What can hang from each mark:
keri: nogu serur
vigona: dokod nogu nolaz serur
nolaz: keri
nogu: besit zufu
serur: besit keri vigona zufu
zufu: dokod nogu
dokod: vigona zufu
besit: nogu

Each row was made from one small tree. The marks that hang from a mark follow it in brackets, in alphabetical order. Every link used is in the known rows. Write each row's tree.
Known rows:
zufu[dokod[vigona[serur]] nogu]: [-0.61 -1.21 -1.38  0.21  0.49  1.89  3.39 -0.04  2.03 -0.29 -5.07 -1.83
  1.38 -0.42 -2.16  1.16  4.51  1.14 -2.72  2.75 -0.70  1.11  2.93 -3.56
  2.27]
keri[serur[vigona[dokod nolaz] zufu[nogu[besit]]]]: [-0.29  0.85 -3.28  2.35 -3.36  3.65  0.21 -2.03  2.65  2.26 -3.45  3.30
  3.99 -1.93 -1.53 -1.59 -2.28  3.78 -1.85  1.92 -1.26  0.90 -0.64 -1.81
  2.55]
vigona[nogu]: [ 1.25  0.19  1.57  0.80 -0.67  2.24  1.17  0.63  0.07  0.39 -3.26 -0.27
 -0.06 -2.01 -2.04 -0.77  1.47  0.28 -1.43 -0.53 -2.63  0.02  0.13 -2.76
  3.42]
nolaz[keri[nogu[besit] serur[vigona zufu[dokod]]]]: [ 0.06 -0.42 -0.32  3.91 -3.40  3.65  3.93 -0.46  3.92 -0.17 -3.93  1.63
  0.00  0.10 -2.64 -2.69 -0.89  2.97 -1.68 -3.37 -2.21 -1.18  0.68 -1.57
  2.96]
nogu[besit zufu[dokod[vigona]]]: [ 1.13 -0.51 -2.21  0.54 -0.92  2.63  2.11  0.33  1.12  0.32 -5.21 -0.95
 -2.14  2.36 -1.79  0.51  3.30  0.79 -1.89  1.58  0.87  0.46  2.37 -3.85
  0.25]
besit[nogu[zufu[dokod[vigona[serur[keri]]]]]]: [ 1.28  0.95  0.72 -1.71 -1.02  1.26  4.28  0.74  0.08 -0.45 -4.89 -3.62
 -1.79 -1.65 -3.08 -1.92  0.33  2.09 -3.19  0.12 -3.93  2.31  1.48 -2.51
  0.48]
nogu[besit zufu]: [ 2.23 -0.13 -0.48  1.36 -1.66  1.57 -0.28  0.66  0.34 -0.44 -4.45  0.73
 -2.56  0.89 -2.58 -2.64  1.72  1.90 -0.04  0.71  0.08 -0.64  1.04 -2.49
  1.22]
besit[nogu[zufu[dokod[vigona[nolaz serur]]]]]: [ 1.67 -0.11 -2.16 -2.76 -1.32  1.47  3.22  2.19  0.49  1.11 -4.76 -2.99
 -0.62 -1.74 -0.40 -1.74  0.15  3.48 -3.04  1.62 -1.61  2.30  1.48 -3.77
  1.82]
nogu[besit zufu[dokod[vigona[nolaz serur]]]]: [ 2.20 -0.47 -2.50 -1.18 -1.41  0.42  1.97  1.17  0.87  1.51 -5.60 -1.40
 -0.69  2.53  0.96 -1.02  2.10  4.15 -0.92  1.64  0.07  0.51  1.25 -2.89
  1.40]
nolaz[keri[nogu serur[besit]]]: [-1.67  0.44  3.62  4.87 -1.40  1.13  1.29 -0.85  1.23 -1.72 -3.47  0.99
 -0.10 -0.15 -0.70 -2.26  1.03  3.02  1.42 -3.44 -1.35 -1.22 -0.18  0.67
  5.43]
besit[nogu[zufu[dokod[vigona[nolaz]]]]]: [ 0.32 -0.14 -2.39 -3.16 -0.89  3.01  2.64  2.15  0.05  0.79 -3.82 -3.16
 -1.35 -2.19 -0.80 -0.47 -0.66  1.92 -4.28  1.99 -0.16  2.57  1.18 -3.91
  1.74]
serur[zufu]: [ 0.30  0.38  0.75  0.90 -1.28  1.15  0.04  0.71  2.65 -0.13 -1.92 -1.24
  0.10 -1.34 -2.42 -2.28  0.00 -0.16 -1.90 -0.77 -2.65  0.38  0.87 -2.67
  1.62]
vigona[nogu serur[zufu[dokod]]]: [ 2.99  0.53  0.40 -0.29 -2.63  1.23  3.49  0.97  3.73  0.26 -4.03  0.35
  0.79 -0.33 -3.03 -2.08  2.18  0.90 -2.42 -0.58 -5.79  0.09  0.82 -5.25
  2.05]
nolaz[keri[nogu[besit]]]: [ 1.00 -0.79  2.61  1.47 -1.91  2.51  0.66  0.55 -0.10 -1.86 -3.51  1.10
 -2.03  0.92 -1.47 -2.52  1.03  1.62  0.02 -2.73 -0.36 -1.60 -0.45 -0.61
  4.10]
zufu[dokod[vigona[nolaz[keri] serur]] nogu[besit]]: [ 1.35 -1.67 -1.17 -1.95 -1.27  1.30  2.83  0.19  0.37 -0.43 -6.25 -1.94
  0.20  1.76  1.36 -0.08  2.62  4.24 -1.42  1.10  0.41 -0.07  0.81 -1.17
  3.61]
keri[nogu serur]: [-1.09 -0.06  1.89  4.22 -0.34  1.99  0.75 -1.00  1.35 -0.45 -2.80  0.82
  0.87 -1.91 -2.10 -1.63  1.03  1.53  0.02 -1.67 -0.34  0.08  1.17 -0.44
  4.19]
dokod[vigona[nogu]]: [ 0.43  0.51  0.95  1.15  0.15  2.08  2.35 -0.28 -0.70  1.40 -3.88 -1.57
  0.65 -2.08 -1.17  1.43  1.57 -0.29 -2.95 -0.15 -2.33  0.79  0.82 -2.80
  3.39]
nolaz[keri[nogu]]: [-0.26 -1.30  3.31  0.66 -0.32  2.08  1.35  1.54  0.44 -1.35 -2.56 -1.19
 -1.49 -1.40 -1.32 -2.96  0.06  1.35 -1.29 -2.60 -0.83 -0.49 -0.95 -1.44
  4.58]
serur[keri vigona[nogu]]: [-0.65  1.40  2.08  1.09 -0.25  2.79  3.22  1.00 -0.90  1.02 -2.47 -1.75
  0.41 -3.17 -2.25 -1.15 -1.96  1.83 -2.54 -1.19 -4.67  0.78 -1.58 -0.79
  2.91]
dokod[vigona[nolaz] zufu]: [-0.82 -1.46 -1.48 -1.64  1.05  0.99  1.80  1.18 -1.13  1.92 -3.05 -3.16
  1.69 -0.50  2.49  0.72  0.30  1.84 -0.89  1.55  0.12  3.37  0.27 -1.69
  2.37]
keri[nogu[zufu] serur[vigona]]: [-1.18  0.13 -0.32  4.86 -0.80  2.51  2.72  0.58  1.58  1.34 -3.60  1.23
  0.46 -3.93 -3.34 -3.64 -1.32  4.12 -1.93 -0.31 -1.07  0.66  0.60 -2.42
  3.12]
besit[nogu]: [ 0.34  0.02  0.85  0.63 -1.05  3.08  0.13  0.77 -0.25 -1.01 -2.25 -1.36
 -1.13 -3.23 -2.74 -1.38  0.55 -0.08 -1.51 -0.21 -1.48  1.03  1.51 -1.44
  2.47]
keri[nogu[besit zufu[dokod]]]: [ 1.06 -0.36 -1.06  0.50 -2.49  3.24  2.20  1.57  2.20 -1.32 -4.10  2.94
 -2.32  1.97 -4.17 -2.03  2.60  1.57 -1.58  0.88  0.03 -0.63  0.79 -4.40
  1.57]
vigona[dokod nolaz]: [-0.27 -0.55 -0.21 -1.66  0.11  2.75 -1.90  1.13  0.40  1.82 -1.55 -1.66
  1.34 -0.77  1.38 -1.09 -0.48  1.06 -0.56  0.66  0.51  1.50 -1.97 -1.62
  2.94]

Write each row's tree:
[ 3.91  1.02 -0.99 -1.63 -4.35  1.07  2.34  0.88  2.62  0.68 -4.08  2.13
  0.96  2.00 -0.72 -1.86  1.19  3.07 -1.10 -0.37 -4.67 -0.65 -0.22 -3.55
  2.52] : vigona[nogu[besit] nolaz serur[zufu[dokod]]]
[ 1.86 -0.71 -0.06 -1.14 -0.79  3.69  1.78  0.73 -0.05  2.06 -3.71  1.32
  1.64 -1.14 -1.47 -0.49  1.93 -0.29 -0.87  1.34 -3.27  2.68 -1.51 -5.53
  2.13] : vigona[dokod[zufu] nogu]
[ 1.99 -0.82 -1.85  0.14 -1.73  2.77  1.02  1.13  1.94 -0.73 -4.79  0.38
 -2.79  2.41 -2.77 -1.71  3.12  1.27 -0.53  1.22  0.62 -0.49  1.54 -3.93
  0.49] : nogu[besit zufu[dokod]]
[ 0.19  1.79  3.98  0.57 -2.22 -0.31  2.41  0.45  2.27 -1.27 -1.68  0.34
  0.80 -1.23 -3.44 -4.37 -1.21  1.74 -1.88 -2.60 -6.23  0.29 -0.82 -1.18
  2.59] : vigona[serur[keri[nogu] zufu]]
[-1.92 -1.39 -1.57 -0.21  0.70  3.35  2.80 -0.08  1.55 -0.66 -4.29 -2.12
  0.86 -0.85 -2.43  2.25  3.52 -0.40 -4.03  3.06  0.80  1.33  2.65 -3.63
  2.00] : zufu[dokod[vigona] nogu]
[ 0.72  0.56 -0.51  0.86 -2.61  2.46  1.08  0.52  0.44  0.15 -3.54  2.18
  1.29 -0.03 -1.87 -1.74  2.99  1.42  1.95  1.36 -4.82  2.46  0.18 -3.79
  1.78] : vigona[dokod[zufu] serur[besit[nogu]]]
[-4.19  2.07 -1.44 -1.10 -2.72  2.32  3.73  1.52  3.00 -1.11 -1.50 -0.12
  2.14 -0.55 -2.10 -0.80 -2.40  3.37 -3.80  1.87 -4.31  0.82 -1.17 -1.74
  2.21] : serur[besit keri vigona[nolaz] zufu[dokod nogu]]
[-0.73  0.80 -1.12  4.23 -1.31  3.31  0.53 -1.27  3.52  2.96 -2.26 -0.31
  2.82 -2.99 -1.82 -1.93 -1.63  0.92 -1.45 -0.79 -2.67  1.49  0.06 -2.36
  1.72] : keri[serur[vigona[dokod] zufu]]
[-2.25  0.89  1.55  3.70 -2.31  1.48  4.10 -1.37  3.92 -0.98 -3.79  0.15
  0.94  0.90 -1.29 -0.02  0.94  1.33 -1.88 -2.97 -3.09 -0.38  0.98 -1.92
  3.90] : nolaz[keri[nogu serur[besit zufu[dokod[vigona]]]]]
[ 0.19  0.63  0.34 -1.00  0.17  1.47  1.80  0.71 -1.26  2.28 -3.21 -2.08
  1.53 -1.98  1.25  1.10 -0.58  1.64 -3.14  0.23 -1.67  1.23 -0.61 -1.81
  4.44] : dokod[vigona[nogu nolaz]]
[-1.17  0.33 -0.38  6.52 -1.70  3.43  1.44 -1.19  0.93  0.48 -3.26  2.72
  1.21 -0.97 -2.49 -1.11  0.42  3.06  0.39 -1.50 -0.39 -0.71  1.34  0.43
  3.66] : keri[nogu[besit] serur[vigona]]
[ 2.39 -0.27 -0.57 -1.30 -1.24  2.69  3.24  2.09  1.58  0.40 -4.77 -0.03
 -1.68 -0.90 -3.38 -1.59  1.85  1.14 -2.96  1.18 -2.19  0.53  0.28 -6.11
  1.77] : vigona[nogu[zufu[dokod]]]
[-2.60  1.81  0.92 -0.33 -2.69  1.64  2.80 -0.23  3.46 -3.16 -2.62  0.77
  0.34  0.85 -4.56 -0.66  1.29  0.44 -2.88  1.24 -4.45  0.10  0.41 -2.64
  1.21] : serur[besit keri zufu[dokod nogu]]
[ 1.60  0.41  0.59  0.12 -2.27  0.89  3.31  1.11  1.11  0.38 -6.02 -0.20
 -1.12  0.40  1.24 -2.45 -0.03  5.47 -0.34 -1.20 -2.01 -0.41 -1.66 -2.53
  4.57] : vigona[nogu[zufu[dokod]] nolaz[keri[serur[besit]]]]
[-2.04  0.13  0.85  5.28 -0.83  3.03  0.53 -1.00  1.46  1.52 -3.38 -1.12
  1.12 -0.91  0.67 -1.48 -0.17  2.82  1.50 -2.21 -1.54 -0.10 -1.17 -0.01
  3.74] : nolaz[keri[serur[besit vigona[dokod]]]]
[-0.13  1.02  0.39  4.74 -2.62  2.25  2.81  0.23  0.35 -0.06 -4.85 -0.76
 -1.84 -3.67 -2.10 -4.08 -1.84  4.85 -0.61 -1.74 -2.86  0.05  0.59 -0.82
  3.13] : nolaz[keri[serur[besit[nogu[zufu]] vigona]]]
[ 2.58 -1.15 -1.65 -1.96 -2.34  4.33  2.66  1.78 -1.68  3.50 -4.58  1.06
  1.42 -0.06  1.72 -1.68 -1.77  3.98 -0.39  0.03 -2.57  1.70 -3.90 -3.15
  3.43] : serur[vigona[dokod[zufu] nogu[besit] nolaz[keri]]]
[-0.58 -0.61 -2.12  4.56 -1.88  4.70  1.86 -1.21  0.83  2.25 -3.72  4.29
  3.04 -0.17 -2.03 -1.02  0.89  2.47  1.24  0.48 -1.28  1.84 -0.21 -2.33
  2.29] : keri[nogu[besit] serur[vigona[dokod[zufu]]]]
[ 1.59  2.90  2.78 -1.13 -2.70 -1.68  2.42  1.65 -0.70  0.22 -4.16  0.50
 -0.17 -0.08 -0.13 -3.98 -1.19  5.78 -0.17 -0.32 -6.24  0.35 -2.75 -1.33
  3.51] : vigona[nogu[zufu] nolaz serur[besit keri]]
[-1.87  0.77  0.23  0.84 -2.53  0.84  1.55  2.31  1.92  0.64 -1.46 -1.82
  0.66 -0.89  1.30 -3.19 -3.53  4.10 -1.61 -2.01 -3.57 -0.23 -1.75 -0.72
  3.57] : serur[besit vigona[nolaz[keri]] zufu]
[-0.89 -0.79 -2.48  0.71 -0.72  3.73  2.23 -1.08  1.10 -1.10 -4.97  0.15
  0.29  1.68 -2.74  2.69  4.50 -0.26 -2.55  3.00  1.31  0.16  3.11 -2.92
  1.64] : zufu[dokod[vigona] nogu[besit]]
[-1.80  2.50  3.03  1.18 -2.02  2.03  0.70  0.21 -0.96 -2.72 -1.66 -1.02
 -1.34 -1.17 -2.68 -1.16 -0.12  0.84 -0.24 -1.32 -4.25  0.44  0.23  0.91
  2.44] : serur[besit[nogu] keri]
[ 1.74  1.64  0.65 -2.35 -3.71  0.83 -0.15 -1.02  1.48 -0.06 -3.18  2.17
  2.27  0.49 -1.54 -3.30 -1.24  3.14 -1.20  1.14 -4.22  0.73 -2.26 -1.15
  1.86] : vigona[dokod nolaz serur[keri zufu[nogu[besit]]]]
[-0.38 -1.77 -2.28 -3.34 -0.31  3.34  0.66  1.13  0.06  1.14 -3.23  0.85
  2.78 -1.45 -0.10 -0.92  0.74  1.85 -1.26  4.29  0.15  3.52 -1.69 -4.27
  2.53] : vigona[dokod[zufu[nogu]] nolaz]
[-0.06 -1.21 -2.19  0.92 -0.84  2.40  2.67 -1.28 -0.75 -0.24 -5.42  1.35
  1.09  0.65 -2.22  1.58  3.91  0.91 -1.29  3.57 -0.03  1.75  2.68 -2.89
  1.53] : dokod[vigona zufu[nogu[besit]]]
[ 1.07 -0.58  0.06 -1.23 -0.17  1.30 -1.41  1.20  0.83  2.13 -2.50 -1.47
  1.82 -0.27  1.81 -2.26  0.44  2.67  0.73  0.43 -0.95  1.39 -1.64 -1.67
  3.13] : vigona[dokod nolaz serur]
[ 0.36  0.98  0.22  0.05 -2.38  1.05  3.38  3.32 -0.74  1.73 -4.20 -0.44
 -0.81 -2.07  0.70 -3.46 -3.09  5.98 -2.08 -0.65 -3.89 -0.39 -3.10 -2.97
  4.58] : serur[besit vigona[nogu[zufu] nolaz[keri]]]
[-2.23  0.12 -0.99  3.87 -2.62  2.70  4.27 -0.71  4.52 -1.09 -4.50  0.23
  1.27 -1.18 -2.76 -1.34  0.41  3.36 -2.24 -0.29 -3.02 -0.52  1.19 -2.39
  2.99] : nolaz[keri[serur[besit vigona zufu[dokod nogu]]]]
[-0.61 -0.06 -3.70  1.30 -3.09  4.39  3.13  0.22  3.83 -0.50 -3.71  2.13
  0.93 -0.14 -4.95 -0.47  1.43  1.13 -3.88  2.42 -1.79 -0.28  2.04 -4.29
  0.86] : serur[vigona zufu[dokod nogu[besit]]]
